Every row comes from one small tree of marks. The marks that hang from a mark follow it in brackets, in alphabetical order. Every link used is in the known rows. Which tree was each row made from?
In the rows, zero is written as 128.
Known rows
vafon{rorinef{begaz{zipi{ruriler}}}}: [147 158 133 147 143 176 126 130 129  80 133 161 112 176 123  98 123  91
 105 101 126 116 128  61 105]
begaz{rorinef{vafon} zipi{ruriler{tedog}}}: [137 136 110 162 156 120 133 134 114 109 184 124  94 172 124 158 185 126
 113  97 117 113 115 141 134]
sopom{guvi{bokopoz{legug ruriler{fabemur tedog}}}}: [141 107 178 149 140 166 119  74 104 117 132  76  82 140 135  69 144  73
 131 113 159 116 126 161 107]
rorinef{begaz{zipi{ruriler{bokopoz fabemur tedog} vafon}}}: [125 155 111 131 172 143 117 139 130 123  97  77 110 152  90 188  95 106
 109 120 130  97 115  90 106]
legug{fabemur{ruriler{bokopoz zipi{begaz{rorinef}}}}}: [116 148 121 167 104 123 129 131 113 109 166 103 133 153 157  98 105 112
 114 130 114 102 118  45 121]
fabemur{ruriler{bokopoz{legug} tedog zipi{begaz vafon{rorinef}}}}: [157 131 112 122 159 125 139 143 139 143 143 103 123 143 139 157  10 115
 106 155  45  76 130  74 133]
vuti{guvi{bokopoz{legug{fabemur} ruriler} sopom}}: [144  96 192 164 165 205  66  82  90 134 129  98  85 151 154  71 167  47
 130  94 177 134  98 129  83]
ruriler{bokopoz{legug{fabemur}} tedog zipi{begaz vafon{rorinef}}}: [159  99  99 103 142 135 135 143 151 125 154  73 120 145 128 114   4 147
 115 135  60  87 121  39 122]
guvi{bokopoz{legug{fabemur} ruriler{tedog zipi{vafon}}} sopom}: [146 113 154 140 189 150  67  84 115 134 171  82  79 138 127  94 156  90
 123 107 123 114 101 122 102]
begaz{rorinef zipi{ruriler vafon}}: [123 129 103 154 167 132 121 121 134  98 164 157 117 168  85 158 172 118
 130 100 124 114 117  75 115]
guvi{bokopoz{ruriler{zipi}} sopom}: [140 136 173 141 169 144 105  81 112 142 154 106  71 159 128  98 186  51
 111  96 139 126 119 197 105]
soravis{tedog}: [138 119 153 136 121 105 124 114 107 151 120 144  78 173 144  38 141 103
 112  98 111 128 150 203 100]
sopom{guvi{bokopoz{legug}}}: [144 106 167 149 126 170 113  76 110 128 136 104  91 142 142  99 137  91
 134 112 157 133 122 131  95]
vuti{guvi{bokopoz{legug{fabemur} ruriler{tedog zipi{vafon}}}}}: [148 107 166 152 170 148  75 110 128 110 124  77 107 138 126 133 109  87
 120 112 133 122 118 107 105]
vuti{guvi{bokopoz sopom}}: [166 104 179 150 173 150 117  91 115 168 123  79  80 164 150 113 133  61
 115  90 168 142 109 198  91]
guvi{bokopoz{legug}}: [136 120 150 142 152 156 109 108  96 148 150 102  81 157 146  79 169 112
 131 108 121 128 124 163  90]
bokopoz{ruriler{fabemur tedog zipi{begaz}}}: [144 130 135 126 136 106 146 122 118 101  92 108  96 165 117  71 113  67
 105 111 118  97 141 183 136]
vafon{rorinef{begaz{zipi{ruriler{bokopoz{legug} fabemur}}}}}: [126 146 107 135 145 195 137 147 108 109 143 122 117 163 116  91 112  89
 123 115 147 100 117  54 104]
vafon{rorinef{begaz{zipi{ruriler{bokopoz fabemur}}}}}: [133 161 120 137 138 173 147 142 122 105 144 111 116 170 114  98 101  90
 112 109 143 102 122  72 106]
sopom{guvi{bokopoz{legug{fabemur} ruriler{zipi}}}}: [124 123 175 160 109 174  83  71 115  87 148 114 104 131 135  89 159  73
 131 114 168 128 120  78 102]
bokopoz{legug{fabemur} ruriler{tedog zipi{begaz vafon}}}: [139 112 132 131 143 153  74 115 116  80 104 133 110 142 114 104  95 104
 120 121  88  96 125  57 118]
sopom{guvi{bokopoz{legug{fabemur} ruriler{tedog zipi{begaz}}}}}: [143 110 170 147 117 178  97  81 127  86 117  89  97 136 152 109 127  80
 113 125 128 120 111  88 117]
guvi{bokopoz{legug{fabemur{ruriler{tedog zipi}}}} sopom}: [149 127 142 160 173 116  91 100 111 157 190  74  87 144 182  74 171  92
 115 120 134 121  93 136 107]
ruriler{fabemur zipi{begaz{rorinef} vafon}}: [153 132  74 135 137 109 152 143 115 116 123 132 133 164  64 101  66 111
 124 111 140 103 127 106 129]
vafon{rorinef{begaz{zipi{ruriler{bokopoz{legug} fabemur tedog}}}}}: [137 134 107 129 161 174 150 149 119 114 147  93 106 161 136  89  99 102
 115 118 129  96 120  77 115]
rorinef{begaz{zipi} vafon}: [129 177 136 167 144 181  85 134  81 113 105 153 103 152  94 157 140 111
 105  96 158 125 120 127  97]

Write each row's tree
[140 109 167 160 108 170  94  74 111 112 151  97 100 139 151  71 143 106
 137 109 164 136 112  84  88] : sopom{guvi{bokopoz{legug{fabemur}}}}
[134 120  98 137 168 122 142 143 119 144 143  93 121 140 134 178  49 120
 114 154  66  81 126  79 140] : fabemur{ruriler{bokopoz{legug} tedog zipi{begaz{rorinef} vafon}}}
[124 133 106 119 167  88 134 130 155 145 141  71 107 155  93 169 127 116
 121 117 110  93 115 141 113] : begaz{zipi{ruriler{bokopoz fabemur tedog} vafon}}
[132 146 136 146 113  90 125 129 136 121 141  70 119 150 175 111  84 114
  99 137  87  98 122  90 125] : legug{fabemur{ruriler{bokopoz tedog zipi{begaz}}}}
[121 125 135 133 156 151  80 107 104 100 119 177 107 143  81 115 126  75
 136 114 124 103 147  99 108] : bokopoz{legug ruriler{zipi{vafon}}}
[144 128 156 167 125 116 103  87 132 113 165  80 110 129 172 104 128  97
 117 134 147 123 113  92 116] : sopom{guvi{bokopoz{legug{fabemur{ruriler{tedog zipi}}}}}}
[147 165 119 149 140 165 138 138 120  86 135 149 118 176 110  70 120  87
 111  99 152 111 123  74 106] : vafon{rorinef{begaz{zipi{ruriler{fabemur}}}}}
[160 108 149 120 198 175  91  95 114 149 121  95  72 147 119 139 123  73
 109 119  88 106 103 159 114] : guvi{bokopoz{legug ruriler{tedog zipi{begaz vafon}}} sopom}
[122 146 139 141 127 103 128 112 105 103 128 140 103 161  95  49 152  57
 125  99 165 108 149 168 118] : bokopoz{ruriler{fabemur zipi}}
[136  92 107 127 120 176 139 134 110 113 140  64  98 172 173 126  99 122
 122 129  70  91 107  36 127] : zipi{begaz{rorinef} ruriler{bokopoz{legug{fabemur}} tedog}}
[136 114 113 124 159 136 110 127 161 112 183  98 115 151 124 128 110 139
 126 119  80  95 107  35 105] : begaz{zipi{ruriler{bokopoz{legug{fabemur}} tedog} vafon{rorinef}}}
[118 120  88 137 179 102 160 136 139 133 178  71 111 159  93 155 135 132
 129 113 121  95 113 113 126] : begaz{rorinef zipi{ruriler{bokopoz fabemur tedog} vafon}}
[145 132 107 117 165 102 152 135 166 132 173  81 112 163  97 130  94 121
 119 114  96  89 118 113 117] : begaz{zipi{ruriler{bokopoz fabemur tedog} vafon{rorinef}}}
[162 131 122 127 170 105 127 121 172 103 161 135 109 169 108 133 118 123
 112 106  79 104 125 104 117] : begaz{zipi{ruriler{tedog} vafon{rorinef}}}
[162 116 113 115 159 151 127 133 116  98 116 137 112 153  89  65  58  87
 121 121  97  81 136 103 131] : bokopoz{legug ruriler{fabemur tedog zipi{begaz vafon{rorinef}}}}
[154 110 204 155 173 178 100  78 106 146 112  95  77 163 140 110 153  35
 115  89 163 135 113 195  91] : vuti{guvi{bokopoz{ruriler} sopom}}
[163 165 116 121 128 172 125 138 123 118 134  99 125 169  72 138   9  96
 122 116 108  83 131  19  98] : zipi{ruriler{bokopoz fabemur} vafon{rorinef{begaz}}}
[136 136 104 148 143 135 141 152  93 150 157  90 110 144 155 174  72 117
 106 149  79  85 123 112 146] : fabemur{ruriler{bokopoz{legug} tedog zipi{begaz{rorinef{vafon}}}}}
[125  86 135 113 161 123 150 116 111 165 146  57  74 150 164  97 101 126
 128 121 100 103 138 169 110] : ruriler{bokopoz{legug} tedog}
[133 155 133 135 143 184 139 135 130  99 140 126 110 169 127 126 105  95
 107 110 117 107 127  59 105] : vafon{rorinef{begaz{zipi{ruriler{bokopoz}}}}}
[146 116 103 106 153 117 121 129 124 156 135  61 101 156 100 153  62 110
 136 127  95  80 125 100 111] : zipi{ruriler{bokopoz{legug} fabemur tedog} vafon}
[117 151 118 135 156 140 136 140 121 122 105  71 100 159 126 154 133  94
 105 116 145 104 117 121 114] : rorinef{begaz{zipi{ruriler{bokopoz fabemur tedog}}}}
[164 145 117 148  97 182 117 133  89 104 121 149 104 190 116 163 109 101
 111 106  85 103 117  79 126] : zipi{begaz{rorinef{vafon}} ruriler}
[103 114 111 129 115 117 119 126 115 135 167  94 111 140 140  87 124 112
 134 121 142 112 127  83 106] : ruriler{bokopoz{legug{fabemur}} zipi}
[151 130 158 135 182 106 132  92 116 154 161  58  66 159 133  69 173  58
 108  98 149 115 115 238 117] : guvi{bokopoz{ruriler{fabemur tedog zipi}} sopom}
[106 143 123 144 138 109 123 129 107 151 155 121 115 140 147 133 119  85
 124 142 121  98 138 114 118] : fabemur{ruriler{bokopoz{legug} zipi}}
[158 114  96  96 139 152 125 139 123 150  86  69 107 161 104 179  35 106
 123 138  64  73 113  80 118] : zipi{begaz ruriler{bokopoz{legug} fabemur tedog} vafon}
[158 146 133 140 160 155 139 131 139  84 139 131 102 175 140 101 112 102
  97 104 111 114 129  86 115] : vafon{rorinef{begaz{zipi{ruriler{tedog}}}}}
[146 149 117 136 175 134 127 143 126 133 153  98 124 135 130 157  11 111
 106 150  84  84 140  50 123] : fabemur{ruriler{bokopoz{legug} tedog zipi{vafon{rorinef{begaz}}}}}
[142 126 125 113 126  88 159 125 130 149 141  41  88 172 141 115 103  94
 119 116 109  92 133 161 120] : zipi{ruriler{bokopoz fabemur tedog}}
